What can hang from each mark:
nubil: vosal
vosal: lovun zuro
dopop: monorod
monorod: betu dopop losada nubil
zuro: vosal
sanuba: lovun vupu
betu: monorod
lovun: vosal
relum: vosal
losada: monorod vupu

Every row comes from one small tree of marks. Brackets hold a mark, then the marks that hang from it, in alphabetical order. Every link used is in the known rows. Which tree was each row made from?
Known rows:
[dopop [monorod betu [losada vupu] [nubil [vosal zuro]]]]: [ 1.08 -1.02 -0.39 -2.06  1.22  0.62  0.03 -2.92 -0.48  1.79  1.42 -1.07
  2.42 -2.27 -0.24  1.36 -0.11 -1.09  1.42 -0.53 -2.33]
[betu [monorod dopop [nubil [vosal zuro]]]]: [-0.20 -0.61 -0.34  2.28  0.74  0.69  1.37 -2.21  1.60  1.26 -0.33 -0.05
  1.75  1.49 -0.21  2.26 -2.20 -0.94  1.79  1.24 -1.15]
[monorod betu nubil]: [-0.26 -0.62  0.64 -1.55  0.27  0.36  0.01 -3.56  0.85  2.20 -0.38 -2.10
  0.15 -0.68  0.08  1.68 -0.04 -0.45  2.93 -0.24 -1.03]
[betu [monorod dopop nubil]]: [-0.51 -0.16 -0.29  2.51 -0.21  0.78  0.37 -3.02  2.15  1.45 -0.27  0.29
  1.91  1.25  0.09  2.31 -1.58 -0.90  1.98  1.70 -0.82]
[relum vosal]: [-1.34 -0.90  1.07  2.56  1.29 -0.18 -0.97  1.44  0.20  1.25 -3.01 -1.22
 -1.77  1.24  1.99  1.56  0.55  4.53  1.46 -0.30  1.35]
[nubil vosal]: [-0.40  1.54 -0.45  2.38  2.26 -1.60  0.79  1.75 -0.20  1.18 -2.06 -1.04
 -1.77  0.84  2.25  1.50 -1.91  2.09  0.14 -0.97  0.02]
[sanuba lovun vupu]: [-2.46  2.94  2.68  1.25  0.42 -0.69 -1.46  0.90  3.55  1.69 -1.28 -3.52
 -1.00 -1.30  3.14 -0.25  0.04  4.06 -1.12 -1.83  3.78]
[vosal lovun]: [-1.25 -0.67  1.75  1.86  1.28 -2.63 -1.38  0.74  0.65 -0.52 -1.96 -1.81
 -0.70  0.35  1.97  0.09  0.27  1.22  1.58 -0.49  0.34]
[zuro vosal]: [-0.75  0.73 -0.22  4.05  0.71 -1.77 -0.40  0.03  0.19  0.57 -2.06 -1.59
 -1.85  1.03  1.71  2.45  0.70  5.40 -0.13  1.45  0.99]
[losada monorod vupu]: [-1.08  2.11 -0.29  3.92  0.70 -1.98 -1.08 -1.56  0.62  2.59 -0.78 -0.81
 -2.29 -0.61  1.47  0.46 -0.22  2.13 -1.81 -0.50  0.42]
[betu [monorod dopop losada]]: [-0.70 -0.41 -0.04  2.61  0.45 -0.19 -0.14 -1.07  1.76  2.00 -0.87  0.09
  1.56  0.27  2.30  1.88 -0.96 -1.23  2.38  1.11 -1.27]
[betu [monorod losada [nubil [vosal lovun zuro]]]]: [-0.52 -1.42  0.78  1.23  1.99  0.23  1.02 -0.98  0.59  1.58 -1.23 -1.67
  1.51 -0.17  2.21  2.22 -1.14 -1.05  2.59  0.77 -1.75]
[dopop [monorod nubil]]: [ 0.31 -0.06 -0.48  0.77  0.64  0.28 -1.35 -2.86  0.43 -0.04  0.74 -0.34
  2.27  0.20 -0.29  1.13 -0.27  1.37  0.32  0.48 -0.05]
[dopop [monorod betu losada nubil]]: [ 0.61 -1.45  0.05 -1.83  0.77  0.82 -1.05 -3.40  0.21  1.33  1.23 -1.09
  2.94 -1.46  0.32  1.19  0.38 -1.08  2.33  0.04 -1.97]
[betu [monorod dopop [losada vupu] [nubil [vosal zuro]]]]: [ 0.11 -0.61 -0.63  1.17  0.39  1.01  1.41 -1.64  1.20  2.38  0.03 -0.20
  2.02 -0.92  0.86  2.61 -1.43 -2.22  2.07  1.13 -2.15]
[dopop monorod]: [-0.04  0.49 -0.25  1.95  1.14 -1.09 -1.82 -1.81  0.25  0.04  0.05 -0.07
  1.28  0.52  0.62  0.51 -0.27  2.33 -0.33 -0.18  0.47]
[losada [monorod betu dopop [nubil [vosal lovun]]] vupu]: [-0.02  0.12 -0.50  0.87 -0.20 -0.22  0.91 -3.05  1.34  2.58  1.15 -0.45
 -0.14 -0.55 -1.62  0.93 -1.37 -2.41  0.41  0.07 -2.46]
[lovun vosal]: [-1.38  1.28  0.58  2.26  0.62 -3.02  1.40 -0.49  1.16 -0.58 -2.61 -2.81
 -1.25 -1.87  1.78  0.24  1.06  3.87  0.55 -0.56  1.73]
[monorod nubil]: [-0.46  0.19 -0.01  0.54  0.31  0.23 -0.60 -1.61  0.84  0.95 -0.86 -1.76
  0.03 -0.22  1.10  1.70 -0.12  1.29  1.52  0.33  0.32]
[betu [monorod losada [nubil vosal]]]: [-0.44 -0.18 -0.03  1.62  1.60  0.66  1.11 -1.12  0.70  2.37 -1.33 -1.03
  1.36 -0.21  2.53  2.81 -1.49 -0.79  2.25  1.01 -1.66]
[sanuba vupu]: [-2.11  1.80  1.31  2.16  0.88 -0.66 -1.59  0.26  2.17  1.53 -1.44 -2.42
 -0.94 -0.76  2.61  0.46 -0.18  2.49 -0.47 -0.89  2.49]
[sanuba [lovun [vosal zuro]] vupu]: [-2.73  2.12  3.31  0.88  0.64 -1.77  0.36  0.57  3.74  0.21 -1.68 -5.25
 -1.01 -2.83  2.38 -1.20  1.13  5.26 -1.08 -2.22  4.55]

Write each row's tree:
[-0.21  0.47 -0.65  1.01 -0.91  0.03 -0.04 -4.22  1.68  3.05  1.30 -0.42
 -0.20 -0.88 -1.40  0.92 -0.60 -1.68  0.35  0.23 -1.66] -> [losada [monorod betu dopop nubil] vupu]
[ 0.21 -0.54 -0.33 -1.74 -0.99 -0.33 -0.37 -1.38  1.21  3.27  0.61 -0.47
  0.63 -3.11  1.09  1.11  0.62 -3.26  3.21 -0.60 -2.58] -> [monorod betu dopop [losada vupu]]
[ 0.68 -1.64  0.43 -1.12  1.65  0.03 -0.03 -3.23 -0.03  0.12  1.04 -1.11
  2.36  0.17 -1.41  0.81 -0.78 -0.31  1.47 -0.41 -1.57] -> [dopop [monorod betu [nubil [vosal lovun zuro]]]]
[ 0.88 -2.20 -0.73 -3.48 -0.14  1.90  1.55 -1.29  1.29  2.41  1.18 -1.28
  2.20 -1.53  0.06  2.11 -1.06 -5.11  4.75  0.24 -4.06] -> [monorod betu dopop losada [nubil vosal]]
[-0.98  1.56  0.22  2.44  0.65 -1.93 -0.69 -2.97  0.61  3.48 -0.44 -1.04
 -2.20 -0.96  0.76  0.41 -0.18  0.96 -0.82 -0.93 -0.56] -> [losada [monorod betu] vupu]
[-0.27 -1.71  0.01  0.73  1.05  0.24  0.76 -2.80  1.69  1.60  0.77 -1.43
  0.12  1.65 -1.11  0.51 -1.69 -1.85  1.55  0.03 -2.05] -> [losada [monorod betu dopop [nubil [vosal zuro]]]]
[ 1.13 -0.99 -1.17 -3.46 -0.88  1.71  1.70 -1.72  0.96  3.27  1.53 -0.76
  1.82 -3.15 -0.31  2.40 -0.75 -5.04  3.71  0.07 -4.02] -> [monorod betu dopop [losada vupu] [nubil vosal]]
[-1.51 -3.50  2.76  1.70  2.15 -1.06 -1.08  1.90 -0.02 -0.31 -2.95 -2.55
 -1.37  1.30  1.32  0.37  1.22  3.99  2.19 -0.78  1.24] -> [relum [vosal lovun zuro]]
[ 0.72 -1.35 -0.62 -3.55 -1.70  1.61  0.30 -2.97  1.48  3.16  1.61 -0.93
  2.11 -3.54 -0.20  1.97  0.51 -4.65  4.07  0.30 -3.32] -> [monorod betu dopop [losada vupu] nubil]
[ 0.26 -0.88  0.26 -0.61  1.28 -0.55 -1.52 -2.30  0.06  1.37  0.52 -0.79
  1.90 -1.12  1.25  0.60  0.38 -0.15  1.72 -0.60 -1.48] -> [dopop [monorod betu losada]]
[ 1.02 -1.79 -0.42 -3.63 -0.72  1.29  1.61 -1.32  0.99  2.52  1.47 -1.00
  2.18 -3.09 -0.55  2.00 -0.56 -5.69  4.18  0.08 -4.40] -> [monorod betu dopop [losada vupu] [nubil [vosal lovun]]]
[-0.06 -1.43 -0.29  1.12  0.86  1.13  1.27 -1.34  1.44  1.74 -0.17 -0.54
  2.26  0.21  1.11  2.39 -1.63 -2.29  2.80  1.28 -2.14] -> [betu [monorod dopop losada [nubil [vosal zuro]]]]
[-0.28 -0.98 -0.30  0.96  0.75  0.41  0.76 -2.73  1.83  1.85  0.69 -0.99
  0.17  1.69 -0.92  0.82 -1.94 -2.05  1.51  0.29 -2.20] -> [losada [monorod betu dopop [nubil vosal]]]
[ 0.22 -1.74 -0.81 -1.49 -1.01  1.68 -0.41 -0.57  1.79  1.05  0.84 -1.07
  2.36 -1.52  1.20  1.74  0.16 -3.06  3.73  1.11 -1.96] -> [monorod dopop losada nubil]
[ 0.11  0.00 -0.67  0.74  0.07  0.00  0.95 -3.38  1.16  2.87  1.23 -0.75
 -0.43 -0.63 -1.70  0.89 -1.29 -1.67  0.07 -0.24 -2.02] -> [losada [monorod betu dopop [nubil [vosal zuro]]] vupu]
[ 0.72 -2.00 -0.27 -2.24  0.14  1.12  1.66 -2.59  1.36  1.44  1.03 -1.19
  1.29  0.30 -2.09  1.49 -1.55 -2.90  3.37 -0.21 -2.38] -> [monorod betu dopop [nubil [vosal zuro]]]
[-0.55  1.02 -0.40  2.21 -0.39 -1.34 -0.53 -3.07  1.53  3.11  0.57 -0.09
 -1.19 -0.55 -0.50  0.29 -0.53 -0.74 -0.31 -0.43 -1.17] -> [losada [monorod betu dopop] vupu]
[ 1.07 -0.34 -0.69 -1.81  0.90  0.73  0.02 -2.83 -0.40  2.01  1.38 -0.63
  2.55 -2.29 -0.05  1.67 -0.32 -1.33  1.39 -0.25 -2.48] -> [dopop [monorod betu [losada vupu] [nubil vosal]]]
[ 0.48 -1.07  0.40 -3.29  0.77  0.39  1.34 -1.15 -0.27  3.06  0.00 -2.37
  0.74 -3.68  1.24  2.15 -0.03 -3.37  3.43 -0.65 -3.49] -> [monorod betu [losada vupu] [nubil [vosal lovun]]]
[ 0.11  0.11 -0.92  1.45  0.01  1.14  1.41 -1.57  1.32  2.61  0.00  0.25
  2.11 -0.88  1.06  2.92 -1.69 -2.44  2.04  1.40 -2.29] -> [betu [monorod dopop [losada vupu] [nubil vosal]]]
[ 0.98 -0.92 -0.18 -1.93  0.94  0.44 -0.05 -2.58 -0.36  1.44  1.36 -0.80
  2.73 -2.24 -0.20  1.43 -0.22 -1.79  1.67 -0.26 -2.73] -> [dopop [monorod betu [losada vupu] [nubil [vosal lovun]]]]
[ 0.07  0.71 -1.01  1.04 -0.31  0.09  1.00 -3.33  1.33  3.04  1.21 -0.24
 -0.42 -0.62 -1.49  1.22 -1.50 -1.97  0.05  0.03 -2.18] -> [losada [monorod betu dopop [nubil vosal]] vupu]
[-0.41 -1.58  0.21  0.79  0.81  0.07  0.68 -2.49  1.82  1.30  0.69 -1.13
  0.40  1.70 -1.08  0.57 -1.83 -2.53  1.82  0.34 -2.45] -> [losada [monorod betu dopop [nubil [vosal lovun]]]]
[-0.01  0.23 -1.01  0.34 -0.94 -0.44 -0.93  0.57  1.18  2.01  0.17 -0.18
  0.52 -2.63  2.14  1.15  0.49 -1.58  1.82  0.03 -1.23] -> [monorod dopop [losada vupu]]
[ 0.84 -1.09 -0.36 -0.78  1.33  0.21 -0.40 -1.24 -0.51  0.30  1.05 -1.03
  2.64 -1.94  0.31  1.14 -0.06 -0.42  0.77 -0.05 -1.59] -> [dopop [monorod [losada vupu] [nubil [vosal lovun zuro]]]]
[-0.29  0.67 -0.34  1.65  1.09  0.52  1.18 -1.42  0.47  2.95 -1.00 -0.68
  1.09 -1.30  2.24  3.02 -1.22 -0.79  1.51  0.94 -1.70] -> [betu [monorod [losada vupu] [nubil vosal]]]
[-0.73  1.57 -0.87  3.62 -0.38 -1.39 -0.88 -1.74  1.48  2.24  0.23  0.16
 -1.29 -0.23  0.22  0.37 -0.59  0.44 -1.32  0.00 -0.22] -> [losada [monorod dopop] vupu]
[-0.57  0.38  0.03  1.64  0.47  0.48  0.21 -2.31  0.82  2.88 -0.96 -0.83
  1.22 -1.59  2.33  2.72 -0.37 -0.49  1.78  1.10 -1.16] -> [betu [monorod [losada vupu] nubil]]
[ 0.79 -0.56 -0.30 -1.84  0.27  0.67 -0.92 -3.69  0.03  1.90  1.49 -0.75
  2.72 -2.57  0.02  1.39  0.55 -1.06  1.60 -0.10 -1.96] -> [dopop [monorod betu [losada vupu] nubil]]
